Each row was made from one path, in order. Every step used is in the known rows, and no mark comes twice. Write each row's path.
Known rows:
lurorog -> fopo -> tenak -> begov -> sabe: [-16.6  14.0   0.9 -11.7  18.3  35.2  14.2  40.9  41.5   4.8  -2.7   4.7
  -3.0  -4.6 -12.6  -9.4  -3.9  -8.1  12.8   5.0  -5.5]
fopo -> bepu -> mavame: [ -1.1  22.7  -1.1 -20.8   5.1   6.4   2.0  32.7  12.1  14.4   1.2   9.7
  -2.4   1.3  -7.5  20.9   5.4   9.4  -6.5  15.9   0.9]
soze -> mavame -> bepu: [ 1.6 30.0 12.9 -3.8 -9.6 21.6 18.4 13.3 -2.0 16.3  3.3 -0.5  8.5 10.9
 -7.9 13.3  7.4 38.6 -1.8  6.0 10.1]
lurorog -> fopo: [ -5.6   1.9  -2.6  14.4   9.7  30.6   6.0   4.5  12.3 -26.5   5.8  -0.2
   5.7   0.8  -3.3  -1.5  -0.8  -6.2   5.9   3.2  -1.4]
lurorog -> fopo -> soze -> mavame -> tenak -> begov: [ -5.1  30.5   3.1 -12.5  17.5  50.7  20.5  47.8  34.1 -26.7   2.8   1.4
   6.9  14.9 -16.4  10.4   6.9  16.6 -11.1  38.7   8.1]
bepu -> mavame: [ 11.4   2.1  -2.6 -19.5  -9.3   4.7  -1.8  30.9   3.1  13.3  -5.8   1.3
  -5.9   2.7  -3.6  23.4   5.9  -4.4  -2.3  10.6   0.6]
soze -> mavame: [ 5.8 12.0  3.7 -2.8  6.4 12.2  4.5 13.3  5.9  3.2 -6.9 -0.7  4.8  8.2
 -6.6  3.3  4.2 16.2  1.1  2.5  9.0]
soze -> mavame -> tenak: [ 11.9  31.3   2.0 -19.2  -3.3  14.3   3.5  14.3   0.2  21.0   1.9  -0.1
   0.5  11.7  -4.8  10.2   7.8  31.9  -4.7  -2.7  11.9]
soze -> fopo -> bepu -> mavame -> tenak -> begov -> sabe: [ 11.0  44.2  -1.7 -64.9  14.6  36.5   8.5  72.4  28.7  39.7  -8.7  10.8
  -3.1   1.1 -14.6  20.8   9.5  21.1  -8.0  19.9   4.4]
soze -> fopo -> tenak: [ -0.5  23.7   6.3 -34.0   0.4  26.3   6.3   2.7  13.5   8.2  -0.9  -3.5
   8.9   3.3 -12.8  -2.7   2.1  18.7   5.7 -19.8   8.8]
mavame -> soze -> fopo -> tenak -> begov -> sabe: [  2.6  20.2  10.3 -47.4   4.0  40.4  25.4  37.7  27.2  14.1  -3.6   0.6
   4.2  -3.8 -16.7  -5.6   2.7   7.7  -0.1  14.2   3.2]
soze -> fopo -> bepu -> mavame -> tenak: [ 13.6  48.5  -0.8 -55.0   2.1  33.5   3.8  35.4  10.6  23.7   4.8   5.9
   0.6   7.7 -12.9  26.5  11.7  33.4 -10.8   4.6  10.7]
mavame -> tenak: [  6.8  19.1  -1.9 -17.4  -8.6   2.5  -2.1   0.3  -6.4  17.1   9.7  -0.8
  -5.3   3.6   1.4   6.2   3.0  15.1  -4.9  -5.2   3.1]
tenak -> begov -> soze -> mavame -> bepu: [ -1.6  26.0  17.9 -18.3 -21.1  11.7  24.5  33.4   7.5  18.8  -3.6   4.3
  19.9  13.1 -26.7   6.8   8.0  31.4  -6.5  10.3  11.4]
sabe -> begov -> soze -> mavame -> tenak: [ 14.0  31.5  11.9 -17.8 -12.9  -3.8   8.4  26.4 -17.5  20.9  10.7   3.2
  46.6  14.0 -14.3  -6.2  10.0  29.5  -9.1  -0.5  12.8]
lurorog -> fopo -> tenak -> begov: [-15.5  13.7  -1.4  -7.3   5.9  35.7  17.7  34.8  36.4 -13.7  -2.5   6.9
   2.4   1.9 -13.9  -1.4  -0.7  -5.6   8.2  -1.9  -1.1]
mavame -> bepu: [ -3.5  18.2   9.2  -2.3 -15.4  10.0  12.8  -0.8  -7.1  11.2  10.4  -1.1
   4.2   3.1  -1.7   9.1   2.9  22.9  -2.4   3.2   1.1]
sabe -> begov -> soze -> fopo -> tenak: [  2.1  23.9  16.1 -33.2  -8.2   8.9  11.9  15.5  -3.5   6.7   7.8   0.1
  54.6   6.0 -22.1 -19.9   4.3  15.9   0.6 -18.5   8.9]
mavame -> soze -> fopo: [ 13.8   8.4   6.1 -21.5  -4.7  36.1  17.3   1.6  -1.4 -16.2   4.9  -3.8
  11.9   2.7  -7.7   1.9   5.9   9.8  -8.0  12.9   7.9]
soze -> mavame -> tenak -> begov: [ 10.9  26.6  -0.3 -24.3  -1.7  17.8  11.7  43.6  13.0  20.9 -11.0   6.3
  -1.2  11.5  -8.0  13.6   8.9  21.4  -7.3   5.6  10.2]
mavame -> tenak -> begov: [  5.4  15.0  -4.0 -22.7  -7.1   5.3   7.7  31.2   6.1  15.3  -3.3   5.9
  -4.9   3.1  -1.9  10.1   4.7   5.5  -7.9   4.0   1.5]

Write each row's path:
[  6.3  24.7  11.1 -36.5  -9.2  37.8  19.8   0.9   9.1  -1.5   9.5  -3.9
   8.8   3.0 -14.2   0.4   4.7  20.6  -3.2  -0.9   9.3] | mavame -> soze -> fopo -> tenak
[ 12.3  21.5   4.2 -46.7 -15.7  17.7   7.1  24.3   6.5  13.4  -3.9   1.9
  15.2   7.9 -22.9  -1.6   6.2  15.8  -9.6  -6.6  11.2] | mavame -> tenak -> begov -> soze -> fopo
[  0.0  29.1   6.2 -28.9   8.2  20.1  15.1  42.8  21.2  -0.8  -1.3   1.9
   1.6  13.7 -12.8  11.3   7.9  23.3 -17.1  34.6   9.7] | fopo -> soze -> mavame -> tenak -> begov
[ -7.9  22.7   7.3 -31.7   8.6  16.5  13.7  23.7  20.5  -4.0  -5.3  10.5
  23.2   4.1 -29.2 -10.2   2.6  15.3  -9.0   3.4   8.0] | tenak -> begov -> soze -> fopo -> bepu
[  1.9  28.6   7.9 -22.5   8.4  37.5  21.5   2.1   6.8 -16.8  12.7   4.3
  13.9   1.5 -11.3  -0.7   5.6  22.9 -12.9  18.9   7.8] | mavame -> soze -> fopo -> bepu
[  4.4  25.0   5.3 -50.9  -1.0  21.4  11.5  55.5  25.0  10.4 -10.8  11.5
  16.5   6.1 -32.5  13.6   8.6  10.5 -11.4  14.5   8.9] | tenak -> begov -> soze -> fopo -> bepu -> mavame
[ 24.1  23.7   1.7 -66.5 -25.0  21.8   6.0  54.7   9.7  25.6  -8.1   2.7
   9.0  10.7 -27.4  22.9  12.5  13.1 -11.5   4.3  12.4] | bepu -> mavame -> tenak -> begov -> soze -> fopo
[ 13.8  23.4   7.6 -67.6  -6.1  44.6  23.1  69.4  30.8  28.8  -9.2   1.8
  -0.8  -1.7 -19.5  18.6   8.9   3.2  -2.7  25.8   4.4] | bepu -> mavame -> soze -> fopo -> tenak -> begov -> sabe
[  2.7   7.7   8.2 -15.4  -6.1   1.9  10.8  34.0  14.3   7.0 -13.8   4.9
  15.9   9.9 -24.9  -2.6   4.8   8.3  -5.1   7.6  10.4] | tenak -> begov -> soze -> mavame
[ 12.9  44.0  -3.2 -60.1   4.9  36.7  11.4  65.9  22.4  19.5  -9.6  12.5
  -0.2   7.8 -16.1  30.4  13.1  22.3 -13.4  12.9   9.1] | soze -> fopo -> bepu -> mavame -> tenak -> begov
[  7.2  29.5   0.7 -38.3  10.7  30.8   5.3  34.3  17.1   5.3  -4.6   6.3
   6.1   4.4 -14.1  20.7   8.0  18.3  -5.1   9.2   8.0] | soze -> fopo -> bepu -> mavame
[ -5.2  35.2   5.6  -8.2  14.8  47.5  11.2  16.8  22.1 -24.5  16.4  -6.1
   7.2  14.7 -13.0   6.0   5.8  26.8  -8.4  29.8  10.3] | lurorog -> fopo -> soze -> mavame -> tenak
[ -2.0  27.9  12.7 -17.8  10.9   8.6  12.2  15.8  -3.8  -9.4  10.1   8.5
  59.5   4.7 -19.5 -20.1   5.1  19.4  -8.4   1.1   7.2] | sabe -> begov -> soze -> fopo -> bepu
[ 16.7  22.8   6.1 -62.3 -17.0  44.7  26.9  63.0  24.7   9.5  -7.3   3.9
   3.9   5.2 -20.7  28.0  12.1   6.0  -7.7  18.1   8.2] | bepu -> mavame -> soze -> fopo -> tenak -> begov
[  4.1  14.2   2.8 -28.2 -20.9  -7.6   3.7  21.3   2.7  20.8   3.6   4.8
   5.3   5.4 -17.2   0.0   3.6   8.5 -10.6  -0.4   4.3] | mavame -> tenak -> begov -> soze
[ -8.8  42.2  21.5 -32.6 -24.6  13.8  27.6  33.9  15.4  37.9   3.6   4.7
  18.0  13.7 -34.2   4.0   7.0  42.3  -1.6  -3.7  13.5] | fopo -> tenak -> begov -> soze -> mavame -> bepu
[ -4.3  27.1   3.2 -19.6  19.6  26.7   7.4   2.8  12.4  -6.6   1.4   4.5
  11.2   1.9 -10.7  -4.9   2.5  20.9  -4.1  -1.1   6.4] | soze -> fopo -> bepu
[-11.3  12.2   8.7 -28.0 -15.1  -8.6   9.2  20.4  17.7  19.4   1.5   5.2
   7.8   2.3 -25.7  -9.0  -0.6   3.9  -0.5  -9.1   3.4] | fopo -> tenak -> begov -> soze
[  3.4  36.7   1.3 -49.4 -14.8  -2.1   5.9  53.7  14.2  34.2   5.1  13.6
   1.2   6.4 -26.0  20.7   9.1  19.1 -17.8  15.6   5.4] | fopo -> bepu -> mavame -> tenak -> begov -> soze
[  3.8  12.1   9.9  -9.0  -8.3  -1.2   2.1   3.5   0.3   9.6   0.0  -1.9
  16.4   9.7 -21.8  -7.9   3.4  18.4  -1.0  -1.8  11.7] | begov -> soze -> mavame
[ -8.0  31.8  19.4  -8.0   0.8  23.7  21.7  11.3   9.0  -4.5  14.2  -5.5
  10.1  13.0 -12.8  11.7   6.5  41.4 -11.4  34.6   8.8] | fopo -> soze -> mavame -> bepu
